Each row was made from one walk, in order. Every step used is in the known rows, and no mark comes twice. Write each row's walk.
Known rows:
niliv vigas bipeb bibam: [ -7  27 -10  -3   1  11 -10 -31  -9  12   2  -2  13 -12 -43 -10  11  -8
  17  -3   1   9 -12 -19 -27  29  -6  15 -21  23  -3 -12   7  -5   6]
mori bipeb vigas niliv tasoz: [-30   0  -5 -11   9   4   5 -20   4   2  22 -12  35 -26 -44 -19 -19  -9
   0   5 -17   0 -21   5  -2 -11 -23   1 -16  21   3   7  18 -18 -20]
sapi bipeb vigas: [-15  23 -11  21 -13  16 -15 -15  -2  -2 -10  -5   8 -17 -12 -19   5 -20
  18  -7  -4  22 -28   2 -10 -12 -12 -15  -9  37 -18 -20 -18  -2  -9]
zudib bipeb: [-17 -15  12 -19   0  15  13 -13  11   5 -13   0   0  10  -8   7  -1   5
   9  -1  14   9  19  18  -9 -18 -13  21   0   6  20   3 -10  -9  25]
niliv vigas bipeb mori: [-10   7  -1  11  -7  14 -15 -45  16   6  18  -7   5   2 -35   1  -9  -5
  15   4  14   3 -10 -14 -17   9 -16  -5 -13  18  -3  -5 -12  -5   2]
tipor niliv bibam: [  4  18 -25   2   0  19   3 -28 -27  28  -2 -18  21   0 -51  -8  16 -20
   0  -2  23   9 -21  -2 -15   1  -5  -5 -27  18  16   0  18   0   6]
mori bipeb sapi: [-34  13  -7   2  -6  46 -13 -28  11   7  -1  13 -23  -5   0  12 -25 -24
  18  31  30   1 -16 -13  -6 -19   9   1   4  17 -10   7 -24   2   3]
mori bipeb zudib: [-20  26  -7   1  -3  40  -8 -25   4   9   9  -3 -23 -18 -23   1  -9 -29
  17  13   6   2  13 -19 -17  -3   7   4  -3  15   8   4 -21   4   2]
belur mori bipeb tasoz niliv: [-31  21 -20   1  -4  42  18 -21  -3  -5  -4 -28   3   7 -30  10 -21 -20
  19 -10  23  -3  -5 -26 -18 -21   7   4 -12  23   4   8 -18 -31   0]
tasoz niliv zudib bipeb: [-11 -16   5 -13   6  23  21 -14   4  14  -8 -16  15   4 -26  -1  -5   6
   5  -9  20   6  17  -5 -21 -34  -6  26   0   2  27  -3   1 -18  30]
belur mori bipeb tasoz niliv zudib: [-11  11 -23   4  -4  33   8 -31  -5  19   9 -27  12 -10 -39  -2 -13 -13
   1  -7  20 -10  -2 -37 -24 -20   8   4  -7   8  14  -2  -3 -20   9]
belur mori: [ -9   4 -23  -8 -20  17   2 -34 -11   9  -2 -10 -10  22 -12   1   4 -10
  14  12   4 -18  10  -4  -9  16   1  -8   2  22  16 -12 -25 -13  15]
tipor bipeb: [-11  16 -31 -12 -12  15  10 -27   9  14   3   2   3  14  -8   7   2  -9
  19  11  28   6  -3  12 -14 -21  -7  -1 -13  14  21  -6  -9   6  11]
bipeb bibam niliv: [ -1  23  -9 -15  14  15  -9  -7  -8  -4 -17  12   8 -22 -40   1   3 -24
  19   4   1  -4   6  -7 -26   9  12   0 -19  28  -7  28  -3  -4 -11]
niliv zudib bipeb tasoz: [-15  -3   0 -13  -1  17  -5 -31  12  16   6   6   7 -16 -22   2 -11 -11
 -18 -14   9   0   2  -3 -16 -10 -15  16 -11  12   9  12  -3   3   5]
bipeb bibam: [ -3  32 -11   2   6  18 -15 -22 -18  13 -10   1  -1  -5 -28  -2  13 -27
  15  -6   6   0  -7 -12 -19  20   3  10 -15  26  -7   5 -11   4   8]
tasoz niliv tipor bipeb: [ -2  26 -44  -7 -13  27  27 -33  10  19  -2   4  22  14 -23  -2 -18  -5
  26   5  37   8 -10  -1 -18 -38   0   3 -28  15  15  -7   4  -7   9]
zudib niliv vigas bipeb tasoz: [-17   3  -8 -16 -12   9  -3 -26   9   2  14  -1  17 -16 -35  -4 -15 -12
 -10  -8  -4   8 -12  -8 -20   6 -18   9 -22  17   6   4  15 -11 -11]
bibam niliv: [ -1   2  -4 -20   5  15   1   1   3  -7 -14   7   8 -15 -28   6  -6 -16
  14   8  -2  -3  16   4 -14  -4   9  -5 -17  14   3  27   3 -17  -9]
tipor bipeb vigas niliv: [-33  18 -18 -28   3   9  13  -5   0  -9   4  -1  22 -11 -29 -24  -1 -16
  13  16  -7   8 -13   9 -15  -8 -16 -11 -27  32  12 -14   6 -18 -14]
tasoz niliv: [ -9   8 -12  -2   2  35  24   2 -15  -2 -14 -29  14  20 -26   2 -10 -22
  22 -13  12   3   4 -18 -13 -23   7   8 -14  14   6   0   1 -40  14]
vigas bipeb tasoz niliv: [-19  12 -18 -10   2  36  20 -11  -6  -5  -5 -25  19  11 -37   7 -23 -21
  11 -17   8   5  -2 -25 -20 -15  -1  11 -20  19   0  -1   7 -31   1]
bibam niliv tasoz bipeb: [-20  -1 -21  -8   7  14   9 -16   9   4   6 -16  13  -5 -21   1 -17   1
  24  -6   8 -11   2  -1 -10 -32   3  11  -6   7   3  15  12 -12   9]
niliv tipor bipeb: [  1  23 -41  -8 -18  18  14 -40  17  24   3  16  15   7 -15  -1 -13  -3
  19  12  33   8  -9  10 -13 -27  -4   0 -26  12  15  -5   1   6   7]
vigas bipeb tipor niliv: [-13  17 -20  -7 -20  20  25 -23 -12  23  -6   4   9   2 -35   0 -13 -39
   6  14  12  14  -6 -11 -36 -15  15 -23 -14  44  15  -3   4   0 -10]
belur mori bipeb: [-37  16 -16   2 -18  29   4 -38  12   2   1 -20 -27   1 -12  17  -5   3
  31  24  29  -7   8  -3  -7  -5   8  -5   8  10  16   4 -42 -11   7]
bibam niliv zudib: [ 10  -2 -10 -10   3  14  -5 -13  -1  18   3  -3  16 -28 -37  -5  -2 -11
  -3   4   2  -8  12 -15 -20 -10   8  -1 -12   1  12  13  13 -11   2]
sapi bipeb zudib niliv: [-13   0  -3  -9  -3  19   6   0 -19  -9 -13 -17  -6  -3 -37  -6 -10 -38
   9   5   0  14   3   2 -24 -28  -4   3   0  22  18  10  -4  14  -4]
vigas bipeb tasoz niliv bibam: [ -8  18 -24   1  14  34   2 -32 -16  10   1 -33  31   1 -60  -7   1  -4
   7 -14  14  11 -19 -21 -13   5  -5  15 -31  12   1  -4  22 -12   9]
sapi bipeb vigas niliv: [-37  11  -9 -14   3  14   6   2  -4 -17  -8 -16  16 -20 -35 -25  -4 -18
  17  11 -12  15 -16  10  -7  -8 -16 -16 -23  32  -2 -16   2 -14 -20]
tipor niliv: [ -2  12 -19  -8 -18  13  20  -5 -21  20  -9  -4   4  10 -23   6   0 -43
   1   0  21   3  -6   2 -24 -21  -1 -17 -13  26  23   4   2 -14  -4]

Which walk is each row?
[ -5   8   0   8 -24  11  16 -22  -4  27   7  10  23 -16 -29 -29   4 -17
   3  -2  12  11 -19  -8 -30 -12   0 -11 -21  39  22  -1  10 -25  -2] => zudib bipeb tipor niliv vigas
[ 10  12 -13  -6   9  14 -11 -19  -7  20   1   1  17 -32 -45  -8   4 -16
   0   1   4  -9   6 -22 -29   0  11   3 -14  10   6  14  10  -2   0] => bipeb bibam niliv zudib
[-16  -1   5   1  -3  26   7 -36  12  24  -3  11   6 -15 -22 -14 -11  -6
   5  12   4  11  10 -11 -24 -13  19   2  -4  31   7   4 -10  10  14] => niliv zudib bipeb tipor
[-23  -6 -18  -8   3   9  16 -14   1   3   7 -26  11   7 -19   0 -16  -3
  19  -8  11  -6  -3   3 -11 -40  -3  17   0   4  14  12  12  -9  16] => zudib niliv tasoz bipeb
[ -1  15 -20   6  14  34   6 -23 -23  12  -6 -36  27   7 -52 -11  10  -5
  14 -11  17   9 -15 -15  -7   0   1  13 -27   9   5  -3  17 -19  18] => tasoz niliv bibam
[  1  11 -12  -5  12  21  -5 -23 -26  10   1 -19  17  -6 -57 -18  11 -18
   0   1   4  11  -9  -5 -16   4  -4  14 -19  12  18   9  18   9  10] => bipeb zudib niliv bibam
[-10   4   2   5  -9  22  12 -14   1   8   8 -11  30 -10 -31 -24  -3  -4
   7 -23   9   5 -17 -17 -19 -12 -11  13 -25  21  11  -1  13 -47   7] => zudib bipeb tasoz niliv vigas
[-16  10  -6  32  -5  25 -23 -40   7   1  -6 -20 -16   4 -27  10 -11 -22
  25   2  28   7 -17   0  -7 -14 -11 -20  -4  25 -17   2 -39  23  -4] => sapi bipeb mori
[ -8  10   4  -2  -4   8  -4 -19   6  12   4  12  21 -18 -12 -23   8  -3
  -2  -9  -6  12  -7  -4 -21 -13 -13  10  -4  27   6 -13  -6 -15  13] => niliv zudib bipeb vigas
[ -1   4  -8  -7  16   4  -9 -24  -5  11   9   3  33 -25 -50  -5 -13 -17
   2  -5 -12  -9 -12  -2 -14  -1  -8   7 -15  23  -5  29  18  -3 -15] => bipeb bibam niliv tasoz
[-19  21 -27  -6  -1  36  21 -15  -4   1  -4 -17  17  13 -29   5 -18 -26
  14 -16  23   2 -10 -19 -22 -29   0   5 -21  25   6   4  -2 -22   2] => tipor bipeb tasoz niliv
[ 13  12 -17 -11 -12  21  12 -19  -4  13  -6  13  16  -9 -36 -16 -26 -24
   3   5   3   7   3  -3 -17 -20   4   9 -24  13  11  14  14  -5   0] => bipeb zudib niliv tipor
[ -3   9 -21 -20  -7  20  17 -17   7   9  -6   6  24 -12 -36 -17 -25  -8
  10  13   3   4   0   6  -1  -7  -3  -1 -39   7   3   1  20 -21  -6] => vigas niliv tipor
[-11  15 -13  11  -5  37 -14 -20 -10   8  -6 -12 -15 -12 -30 -10  -7 -36
  17   1  -2  10   1 -12 -16  -7  -2  -6  -6  25  -3 -13 -14  22  -2] => sapi bipeb zudib
[-26   2 -19   0   1  36  -9 -28   4  13   8  10  -2   6  -3  -2 -29 -23
  15  12  18 -11 -22 -15  -7 -29   5  10   1  19 -13  -1   1   2  13] => niliv tasoz bipeb sapi
[-20 -15  -5 -19  11   3   8 -15  -4   7  18 -17  34 -12 -45 -12 -20 -12
  -4   4 -16  -7 -11  10   3  -7 -23   3 -18  10   9   9  28 -16 -12] => vigas niliv tasoz
[ -8  26 -29   9  -1  26   7 -37 -21  30  -2 -14  18  -5 -50 -15  10 -18
  10   3  25  11 -23 -12 -23  -5  12  -9 -25  31  10   0  14   9   7] => tasoz bipeb tipor niliv bibam
[-18   8 -13 -18  -7  17  -7 -29  10   4   8   0   6  -8 -27  10 -18 -16
  -7  -5  -3   5  -3  -7 -12  10 -14   7 -19  13  -3   1   6  -1  -8] => vigas bipeb tasoz
[-27  41 -19   7  -2  27 -10 -42  -7   8  -6  -8 -19  -8 -29   7   8 -13
  30  11  24  -5  -6 -17 -22  16  10   5  -1  28   0   6 -37   7   5] => belur mori bipeb bibam
[ -4  20 -21 -15  -8  17  12 -18   7   7  -2  14  32 -20 -34 -29 -21 -10
   8   9  -6   8 -11   2  -5  -6  -5  -4 -40  20  -3  -4  19 -24 -11] => bipeb vigas niliv tipor
[ -8  41 -28  -3   3  17  -7 -34  -9  17  -4   7   2   1 -27   0  13 -22
  22   1  24   3 -14  -6 -28   5  -1   8 -16  31   3  -1 -14  18   9] => tipor bipeb bibam
[ -8   1 -11 -13 -20   6  16 -20   1  13  10  -9  22  -2 -37  -7  -2  -2
   9   4   5  14  -8  -8 -24   2 -14   0 -20  12  21 -21  25 -27   0] => tipor niliv vigas bipeb
[ -9  26 -35  -9 -14  20  -2 -44  17  20  10  20  12 -10 -19   1 -21 -18
  -3  -4  21   2 -17   1 -14 -13 -11   0 -30  21   2  10  -1  11  -9] => niliv tipor bipeb tasoz
[-15  15 -15  -3   2  37  15  -7 -10  -3  -8 -21  15   9 -30   3 -18 -30
   9 -21  10   0  -5 -23 -16 -19   3   7 -20  22  -1   8   1 -32   2] => bipeb tasoz niliv
[ -9  29 -13  -2   3  18  -2 -27 -12   9  -1 -10  18  -7 -48 -10   8 -10
  22  -8   5   9 -13 -26 -31  20  -2  17 -22  26  -3 -13   8 -13   6] => tasoz niliv vigas bipeb bibam
